Known rows, with every step that occurs
B, N: -.05 -.01 .01 .02 -.30 -.05 -.08 -.01 .04 .04 -.07 -.06 -.03 .00 .02 -.08 -.09 .03 -.09 .00 .23 -.04 -.20
Q, F, A: -.19 .04 .07 .03 .01 -.02 .03 -.05 .00 -.11 .05 -.08 -.24 -.06 -.13 -.07 -.42 -.21 .01 -.01 .00 -.19 .17
L, B, N, T, F: .08 -.30 -.11 -.09 -.35 -.03 -.01 .04 .12 -.07 -.02 -.15 .02 -.10 .49 -.07 -.22 .01 .25 -.06 .32 -.10 .01
B, N, T, F, A, L, Q: -.22 -.72 .02 .26 -.16 -.12 -.02 .07 .05 -.04 -.12 -.29 .05 .01 .57 -.03 -.69 -.03 -.47 .03 .35 -.03 .09
N, Q, L, B: .08 .43 -.11 .00 .08 -.05 -.03 .11 -.09 .05 .00 .03 -.02 .26 -.12 .23 -.01 -.04 .53 .13 .02 -.03 -.09
T, N: .08 .00 -.04 -.03 -.33 .01 -.10 .00 -.13 .07 .03 .01 -.03 .00 -.03 .03 .01 .01 -.05 -.02 .06 -.02 -.17
L, T, N, Q: .06 .64 -.02 .05 -.66 -.04 .00 -.08 -.10 .02 .07 .03 -.01 .03 -.06 .16 -.05 -.01 .02 -.01 -.02 -.08 -.08
Q, F, B: .21 .00 -.16 -.09 -.08 -.01 -.01 -.07 .03 -.12 .08 .02 .19 -.03 -.12 .08 -.04 -.16 .02 .07 -.09 -.19 .10
T, F, A: -.18 .13 -.07 .00 .10 .02 -.01 -.01 .03 -.08 .01 -.20 -.11 -.04 .48 -.06 -.53 -.03 -.03 -.02 .07 .01 .13
Q, L, T, F, A: -.11 .37 -.07 .05 -.01 -.05 -.02 -.06 -.15 -.01 -.01 -.17 -.10 -.05 .37 .04 -.49 -.05 .20 .03 -.04 -.01 .09
L, T, N: .12 .23 -.02 -.02 -.63 -.01 -.03 -.06 -.14 .02 .05 .00 -.07 -.09 -.04 .04 .00 .00 .05 -.06 -.01 -.04 -.08
B, N, T, F, Q, L: .00 -.64 -.05 .19 -.08 -.16 -.10 -.10 -.08 .08 -.14 -.05 .17 .04 .39 -.26 -.17 -.02 .07 .16 .27 -.09 -.16
A, L, Q, F, B, N: .19 -.41 -.09 .14 -.28 -.09 -.13 .06 .05 -.06 -.06 -.07 .26 .15 -.02 .13 -.12 -.15 -.42 .14 .16 -.20 -.07
B, N, Q: -.10 .38 .02 .08 -.32 -.08 -.06 -.04 .07 .03 -.05 .00 .03 .11 .02 .05 -.13 -.01 -.11 .05 .23 -.07 -.20
N, T, F, Q, L: .04 -.61 -.05 .18 .22 -.10 -.01 -.08 -.12 .02 -.06 .01 .19 .05 .38 -.19 -.07 -.05 .15 .18 .06 -.05 .04
Q, F, B, N: .18 -.03 -.15 -.07 -.38 -.06 -.12 -.07 .07 -.06 -.01 -.03 .18 -.06 -.11 .00 -.15 -.13 -.06 .06 .13 -.23 -.10
T, N, Q, L, B, F, A: -.05 .46 -.21 .00 -.18 -.08 -.13 .09 -.19 .05 -.03 -.02 -.18 .18 -.14 .25 -.48 -.28 .52 .09 .35 -.14 -.17
Q, L, B, N, T, F, A: -.08 -.31 -.15 -.01 -.19 -.10 -.05 .07 -.05 .03 -.08 -.25 -.10 -.04 .37 -.04 -.67 -.02 .44 .01 .34 -.07 -.04
Q, L, T, F: .09 .40 -.06 .02 -.02 -.05 -.05 -.04 -.16 .02 -.02 -.03 .02 .00 .39 .12 .03 .00 .20 .05 -.09 -.05 -.01
A, L, T, N, Q, F, B: .30 .66 -.14 -.02 -.60 -.11 -.05 -.07 -.12 -.06 .16 .01 .15 .02 -.09 .42 -.11 -.20 -.34 .13 -.10 -.24 .01
F, A: -.20 -.02 -.01 .03 -.01 .00 .02 .00 .01 -.01 .01 -.12 -.14 -.03 -.03 -.08 -.52 -.04 .00 -.03 .04 .03 .10
A, N: -.10 -.01 -.01 -.13 -.27 -.10 .16 .02 -.04 .04 .00 .01 .03 -.04 -.02 -.15 -.12 -.04 .01 -.04 -.01 .03 -.14
T, F, A, N: -.29 .11 -.07 -.12 -.17 -.08 .14 .00 .00 -.04 .03 -.19 -.07 -.08 .47 -.20 -.66 -.07 -.02 -.06 .05 .04 -.01
F, Q, L, B, N: .11 -.37 -.08 .12 -.22 -.05 -.16 .07 -.06 .12 -.08 -.06 -.02 .22 -.10 -.25 -.08 .00 .50 .14 .26 -.01 -.25
L, B, F, A, N, Q: -.25 .44 -.15 -.12 -.30 -.14 .19 .09 .06 -.08 .00 -.04 -.11 .06 .00 -.01 -.65 -.30 .41 -.04 .28 -.09 .00
T, N, Q: .03 .42 -.05 .02 -.34 -.03 -.07 -.03 -.08 .03 .05 .04 .00 .13 -.04 .15 -.05 -.02 -.05 .06 .06 -.04 -.17
L, B: .11 .00 -.08 -.09 -.08 .06 .00 .12 .05 -.02 .05 -.05 -.09 .04 .01 .01 -.01 .00 .38 -.04 .05 .00 .05
T, F: .02 .16 -.05 -.04 .12 .02 -.05 -.02 .03 -.06 .01 -.08 .03 -.02 .52 .03 -.03 .01 -.04 .02 .02 -.01 .03

Rows
-.21 -.34 -.05 .04 -.27 -.07 .00 -.07 .08 -.05 -.07 -.24 -.04 -.20 .47 -.16 -.71 -.03 -.12 -.05 .32 -.07 .05 -> B, N, T, F, A
.12 -.29 -.13 .08 -.01 .00 -.04 .08 .08 -.07 -.02 .03 .00 .11 .04 -.20 -.02 -.24 .42 .03 .27 -.10 .07 -> L, B, F, Q
-.02 -.32 .10 .19 -.02 .01 .02 .01 .04 -.13 .00 .07 .02 .12 -.11 -.04 .12 -.17 .03 .01 -.02 -.22 .12 -> L, Q, F
.15 .48 -.28 -.05 -.30 -.04 -.11 -.05 .15 -.04 -.02 -.12 .35 .09 .50 .14 -.29 .00 -.13 .11 .20 -.06 -.14 -> T, F, B, N, Q
.01 -.28 -.05 -.02 .03 -.04 .06 -.06 .03 -.10 .00 -.04 .12 -.14 .48 .00 -.10 -.01 -.05 .00 .05 -.07 .16 -> N, T, F
.16 .25 -.03 .02 -.47 -.06 -.10 -.05 -.31 .12 .00 .05 -.05 .01 -.15 .14 .06 .02 .21 .03 -.04 -.04 -.22 -> Q, L, T, N
-.04 -.46 .02 .04 -.38 -.11 .01 -.06 .04 .04 -.10 -.03 .06 -.14 -.01 -.10 -.18 .02 -.08 -.03 .25 -.08 -.07 -> B, N, T
.18 -.46 -.14 -.06 -.46 -.12 .00 -.11 .08 -.07 -.02 .01 .26 -.18 -.12 .01 -.21 -.16 -.06 .03 .17 -.28 .03 -> Q, F, B, N, T
-.18 -.31 -.05 .04 .03 -.04 .08 -.06 .04 -.09 .00 -.17 -.02 -.16 .46 -.08 -.62 -.03 -.04 -.03 .09 -.03 .26 -> N, T, F, A
-.17 .46 .07 .08 -.19 -.11 -.04 .02 -.14 -.05 .11 -.08 -.27 .09 -.11 .27 -.49 -.24 -.42 .10 .08 -.19 -.01 -> T, N, Q, F, A, L
-.02 -.32 .14 .21 .12 -.05 .00 .10 -.01 -.09 -.01 .01 -.01 .17 -.04 .13 .09 -.18 -.35 .08 -.02 -.18 .11 -> A, L, Q, F
-.18 -.43 .05 .26 .11 -.04 .02 .13 -.02 -.01 -.05 -.19 -.03 .16 .07 .05 -.49 -.03 -.35 .05 .08 .07 .12 -> F, A, L, Q
.20 -.11 -.22 -.07 -.40 -.05 -.11 -.05 .08 .04 -.05 -.08 .28 -.03 .01 .00 -.22 .03 -.07 .06 .17 -.01 -.17 -> F, B, N
.09 -.02 -.07 -.06 -.41 .01 -.08 .10 .08 .03 -.02 -.10 -.10 .04 .01 -.07 -.11 .04 .32 -.05 .26 -.04 -.15 -> L, B, N
-.29 -.03 -.02 -.08 -.27 -.11 .17 .03 -.04 .03 .01 -.12 -.08 -.07 -.04 -.23 -.62 -.08 .03 -.07 .03 .06 -.04 -> F, A, N
.22 -.40 -.14 .12 -.12 .01 -.01 .00 .07 -.15 .00 .02 .32 .12 -.12 .03 .00 -.17 .05 .07 -.07 -.20 .14 -> L, Q, F, B
-.20 .05 .10 .06 .15 -.08 .00 .03 -.05 -.09 .07 -.13 -.26 -.03 -.08 .11 -.46 -.22 -.36 .05 .01 -.16 .16 -> Q, F, A, L
-.05 -.30 -.09 -.02 .08 -.06 .07 .16 .03 -.09 .06 -.29 -.13 -.10 .54 .11 -.66 -.04 -.04 .00 .15 .01 .29 -> N, T, F, A, L, B
-.20 .04 -.07 .03 .08 -.05 -.01 -.02 .02 -.05 -.06 -.06 -.10 -.06 .02 -.01 -.48 -.25 .02 -.04 .25 -.11 .08 -> B, F, A
.32 .33 -.31 -.08 -.11 -.06 -.08 -.06 -.11 .01 .00 -.07 .30 -.01 .38 .20 -.11 .01 .21 .10 -.13 -.03 .01 -> Q, L, T, F, B
.01 -.19 -.04 .13 .12 .01 -.05 -.06 .05 -.05 .02 -.07 .07 .08 .50 -.26 -.06 -.02 -.01 .09 .05 .00 .07 -> T, F, Q
-.20 .53 -.17 -.12 -.09 -.14 .11 .11 -.08 .00 .02 -.16 -.07 .18 .35 .03 -.65 -.09 .51 .07 .07 .03 -.12 -> T, F, A, N, Q, L, B
-.04 .22 .01 .06 -.50 -.08 -.06 .02 -.21 .05 .07 -.19 -.23 -.10 .02 .14 -.54 -.04 -.35 -.02 .05 .03 .02 -> F, A, L, T, N
-.22 -.36 .09 .22 -.02 .02 .06 .01 .04 -.15 -.01 -.07 -.12 .10 -.11 -.12 -.38 -.21 .05 -.02 .03 -.19 .21 -> L, Q, F, A
